Known rows, with every way that one mark hangs from another:
K387(K196): [ -7   0 -28 -16  -9  -8 -11 -19  21   3  41  -3  24  16  33  -5  25  10
 -42  43 -13  12 -25 -16 -32   5  -8 -16 -23 -19  19]
K940(K196(K272(K847(K387)) K753)): [ 24  45 -45  11  -1  -6  -3 -27  31  -5   6  25  37  20   8 -24  58  18
 -38  83  -2   1 -28 -15 -13   5  29 -29 -37 -10  31]
K196(K387(K847(K272)) K753 K940): [-27  31 -52 -34  16  10 -59 -42  32  10   6  74  52   2  39   5  77  12
  -5  63 -25  -8   6 -37   6 -35 -11  -8 -62 -18   8]
K562(K148(K196(K272 K387))): [ 17  31 -15  -9 -13  21   7 -21  24   6  14  38  25  56  32 -20  52 -28
 -16  78 -13  30 -17 -31 -10 -26  11 -46 -36   5  -8]
K847(K272(K196(K753)) K387): [-16  11 -32  -8  17  19  -6 -20  26  -1  13   9  20  11  25  20  52  27
  -8  54  -1  15 -29   2 -11 -29  21 -20 -28 -18  12]
K753(K196(K148)): [  3  23 -33 -18  -9  15  10 -14  47   7  27  14  13  28  34 -17  38  -5
 -24  59 -33   4 -46 -26 -28  -6   2 -22 -27  18   1]
K562(K148(K196(K753 K940))): [ 19  33 -15 -17 -10  12   2 -19  41   6  21  44  44  27  27 -22  49 -22
  -9  73  -9  25 -15 -34  -8 -28  10 -52 -31  11   6]
K753(K196(K148(K562) K387 K940)): [-28   3 -44 -52   9  23  -5 -11  43  21  15  51  35  26  29 -12  67  -6
   3  71 -32  11 -32 -26 -21 -23 -18 -25 -48  14  -6]
K148(K196(K387 K753 K940) K562): [-17 -28 -50 -53  23  13  -3 -18  19  21  12  65  35  22  21 -13  68 -22
   0  60  -1  26   9 -21 -14 -41 -11 -30 -41  -9  14]
K562(K148): [  8  39  -6   8 -15  21   1 -13  38  -5  26  22  31  34  30 -18  38   1
 -21  65 -21  22 -37 -25 -23  -2  11 -37 -25  -8  -1]
K148(K196(K272) K562): [ -5 -39 -35 -20  10  14  24 -21   8  17  14  17 -19  35  11 -24  36 -40
 -11  64  -5  24  -4 -12 -17 -26   4 -37 -26   3   6]
K562(K148(K196(K272(K847) K753))): [ 43  48 -18   1  -9  16   9 -20  29  -2  10  29  21  40  17 -34  50 -32
 -19  75  -3  16 -15 -39  -7 -17  27 -56 -39  13  12]
K316(K350(K196(K148))): [ 19  39 -63 -12  -8  27  -6 -31  56  -5  34  19  19  42  49   1  26   1
 -19  38 -24   5 -44 -45 -30  23   1 -28 -10 -10   5]
K350(K196(K148 K272 K940) K316): [ 22  20 -75 -27  -8  -6 -19 -30  39 -10   7  14  40  40  33   0  64 -15
  26  83 -19 -14 -40 -39  -7   5   6 -36 -28  22  -8]
K847(K272(K196(K148 K940))): [-28  -4 -15 -27  17  25 -30 -24  55   2  33   4   5  15  26  10  43  12
  -1  64 -25  14 -52 -11   1 -21   7 -26 -34  16  10]
K387(K196(K148(K562)) K847): [ 12  20 -36 -34  23  -1   0 -28  23  15  53  15  -1  -8  38 -23  21   3
 -36  53 -23   7 -17 -36 -26  -3  -8  -3 -32   0   0]
K350(K196(K940)): [  6   4 -45 -34  -5   6 -26 -27  33  -4  17  13  39  32  29  13  44 -10
 -17  43 -14  19 -25 -32  -7  -4  -4 -30 -18  -9   6]
K847(K272(K196) K387): [-21  -3 -20  -8  12  22  -6 -17  26  -2  20   0   8  22  24  30  43  27
 -12  49  -9  26 -36   7 -10 -25  17 -17 -25 -19   5]
K847(K272 K387(K196(K753))): [-31  13 -40  -8  10  -2  -6 -23   6   7   6  10  36 -10  31   5  47  11
 -13  42  -1   0 -15  -5 -15 -20   5  -5 -33 -21  14]
K316(K350(K196(K148 K272(K847)))): [ 33  48 -65  -6 -10  28 -12 -34  52 -11  20  14  11  49  32  -8  33  -8
 -17  49 -18  -4 -39 -51 -20  28  12 -41 -25  -2   9]
K562(K148(K196)): [ 24  27  -4  -5 -13  17  15 -13  34   3  33  23  16  43  33 -16  32 -24
 -25  62 -15  37 -26 -29 -15 -19  12 -42 -20   4   2]
K148(K562): [-23 -24 -31 -11  13  21   9 -10  21   5  24  19   3  19  16 -15  35   2
 -17  47 -14  20 -25  -9 -33  -3  -4 -19 -24 -23   9]
K148(K196 K562): [ -2 -41 -28 -25  15  16  25 -12  15  15  32  20 -15  29  18 -13  29 -28
 -23  46  -7  38 -11 -12 -23 -23  -3 -25 -16  -8  11]
K940(K196(K148 K272(K847) K753)): [ 30  55 -42   2   7   1  -4 -29  51  -4  15  23  32  16  13 -46  56  12
 -30  90 -12 -10 -46 -30 -13  12  32 -28 -38  18  29]
K387(K196(K272 K753)): [ -5  19 -51 -11  -6 -12 -12 -33  15   6  14   6  36  10  26 -27  42  -1
 -26  65  -2 -15 -10 -23 -25  -1   4 -32 -36  -7  22]
K196(K387 K940): [-33  -1 -32 -33  -9  15 -43 -21  37   0  11  58  66  35  30  10  64  22
  -2  54 -26  16 -14 -17 -15 -15 -16 -17 -50 -28   2]
K316(K350): [ -7  21 -45   9 -23  25 -12 -26  53  -6  34  29  17  39  41   3  22  19
 -26  42 -27   4 -32 -24 -36  21  -4 -26 -21 -33  14]
K196(K272(K847) K387 K753 K940): [ -4  35 -55 -24  -2  13 -52 -29  31  -7 -23  64  74  32   5 -17  92   9
   9  75  -7 -18   4 -34  -1 -14   7 -40 -77 -13  21]
K272(K196): [ 11  -4 -18 -17   2  18 -11 -17  47  -8  49  -4   5  42  25  16  32  31
 -35  57 -14  32 -43  -6 -26  -4  14 -36 -17 -16  15]
K196(K148 K272 K387(K847) K940): [-13  38 -44 -39   0  17 -42 -42  41   5   1  70  53  27  32 -21  68   6
  19  84 -38 -12  -5 -40   1 -24  -5 -18 -70  11 -23]

Rows:
[ -1  16 -28  -9 -20  10 -28 -18  27 -13 -18  33  53  29  -8  -4  59  11
  11  62 -11  -2  -5 -13  -3  -7  11 -42 -62 -11   7] : K196(K272(K847(K387)) K940)
[ 34  29 -91  -3  -4 -12 -10 -35  19 -12   2   8  30  41  36   2  68 -14
  -1  78  -3 -20 -28 -39 -16   6  17 -36 -18  -4  10] : K350(K196(K272 K753) K316)
[  6  24 -16 -21 -16  18  -6 -21  32   8   9  49  41  50  28 -15  60 -29
  -3  82 -15  30 -11 -31  -2 -32   3 -52 -44  10  -8] : K562(K148(K196(K272 K387 K940)))
[ 13  41 -42 -22  -5  23  -7 -18  37   3   2  29  19  48  22 -21  66 -11
 -18  71 -28  -4 -35 -36 -15  -7   8 -28 -57  18   3] : K753(K196(K148 K272(K847) K387))
[  4  28 -73 -26   8  36  -4 -28  47   2  29  37  21  46  49   1  42  -2
 -12  42 -22  13 -38 -45 -32  17  -6 -25 -17 -17   0] : K316(K350(K196(K148(K562) K387)))
[ -1  39 -32 -17  22   9 -19 -35  46  10  43  39  15  15  49 -10  50  17
 -45  78 -37  16 -48 -29  -6  -8   5  10 -32   2   5] : K940(K196(K148 K387(K847(K272))))
[-17  16 -35 -35  -1  10 -51 -32  33   3  21  67  51  25  39  14  59  21
 -15  56 -35  13   1 -31  -5 -22 -18  -8 -54 -28  -5] : K196(K387(K847) K940)
[ -4   9 -40 -44  11  16 -37 -23  50  -1  28  41  55  35  28  16  69  37
 -12  68  -7  21 -24 -17 -16 -21   5 -41 -42 -17  18] : K272(K196(K387 K753 K940))
[  4   8 -27 -45  10  17 -43 -29  49   1  46  38  28  38  34  31  54  36
 -27  65 -24  32 -20 -21  -9 -22  -3 -31 -42 -19   4] : K272(K196(K387(K847) K940))
[ 13  41 -40  -6  11   0   1 -26  57   2  36  30  40  10  34 -35  45  21
 -35  80 -20   3 -52 -23 -26   7  18 -13 -18   7  22] : K940(K196(K148 K753))
[ -6   6 -37 -25   6  22  22  -9  39  15  27  16   0  21  27 -25  40 -12
 -18  62 -29   8 -43 -23 -31  -8  -3 -23 -27  18   0] : K753(K196(K148(K562)))
[ 23  29 -29 -38  20  27 -18 -27  53  -3  52  27  14  41  43   9  47  36
 -28  63 -27  28 -38 -28 -21 -15  11 -17 -34  -6  -3] : K272(K196(K148 K387(K847)))
[  9  22 -33 -42  13  17 -20 -23  69  -4  36  26  47  19  22  -9  53  32
   2  72 -12   8 -39 -20 -18 -13  16 -44 -33  13  14] : K272(K196(K148 K753 K940))
[ 22  39 -46   8  -5  10 -20 -29  26 -15 -10  23  31  27   3 -33  58   2
 -14  63  -3 -22 -11 -31 -13   3  27 -39 -52  -9  28] : K196(K272(K847) K753)
[ 19  39 -75  -6  -9  19 -12 -37  47  -5  26  25  25  37  46   4  35   2
 -31  41 -13   0 -27 -45 -30  19   3 -36 -10 -24  19] : K316(K350(K196(K753)))
[  5  -4 -36 -33  -6  -1 -10 -26  36   8  20  43  39  21  25  -9  44 -16
 -11  53  -7  14   1 -23  -9 -30   2 -33 -30   1  20] : K148(K196(K753 K940))
[  3  33 -45 -19   0  -2  12 -14  21   0  16  23  66   3  31 -18  43  25
  -7  44  -2   1 -15 -13 -38  -8  10 -10 -30 -16   4] : K847(K387(K196(K148 K753)))
[ -8  34 -35 -47   8  19 -40 -31  49   3  23  72  60  19  42  -8  60  20
   5  61 -42   4 -14 -39  -9 -21 -10  -4 -57  -3 -16] : K196(K148 K387(K847) K940)
[ -2  22 -30 -19  -5   0  12 -12  19  -1  22  14  55  12  31  -8  33  25
  -9  41  -9  13 -23  -8 -37  -4   5  -6 -28 -18  -4] : K847(K387(K196(K148)))
[ 39  37  -6   2 -15  18  10 -16  29  -3  17  18  10  49  16 -25  40 -32
 -22  71  -9  27 -23 -34  -6 -14  22 -53 -35  12   6] : K562(K148(K196(K272(K847))))
[-15  10 -44 -37  12  28  13 -10  34  18  21  36  16  33  34 -17  59  -6
 -16  64 -30  13 -39 -26 -31 -15 -10 -16 -38   7  -4] : K753(K196(K148(K562) K387))
[-26  19 -52 -36   1  11 -44 -26  37   1   1  73  85  22  31  -5  78  24
   4  60 -15  -2  -3 -26 -16 -22  -9 -22 -54 -26  13] : K196(K387 K753 K940)
[  2  46 -56 -13  11   4  -9 -36  45   6  12  46  50  26  34 -39  71  15
 -22  97 -18  -5 -39 -28 -18  -3  17 -18 -39   9  12] : K940(K196(K148 K272 K387 K753))
[  9   7 -74 -35  -3  -6 -36 -23  29 -10  18  33  54  49  46  36  75   3
   1  63 -17   9 -33 -34 -12  -1 -11 -20 -26 -20   1] : K350(K196(K387 K940) K316)
[-24   5 -38 -37 -13  11 -24 -17  38  13  13  44  39  37  34  12  64   1
 -21  64 -31  14 -23 -22 -16 -21 -20 -27 -46  -5   4] : K753(K196(K387 K940))
[  3  24 -45 -12  26   5  14 -22  48  10  34  30  28   2  27 -43  50  13
 -28  82 -14   8 -51 -19 -29   3  13 -14 -19   7  21] : K940(K196(K148(K562) K753))
[ 12  41 -69 -21  -3  32 -13 -32  53  -4  30  35  31  52  55   6  40   4
 -18  40 -25   8 -40 -48 -30  18  -3 -23 -18 -18   1] : K316(K350(K196(K148 K387)))
[ -4 -19 -26 -26 -18   2 -10 -30  29   8   9  28  20  40  16  -9  39 -28
  -5  68 -14  16  -1 -18  -1 -29   1 -43 -36   9   6] : K148(K196(K272 K940))
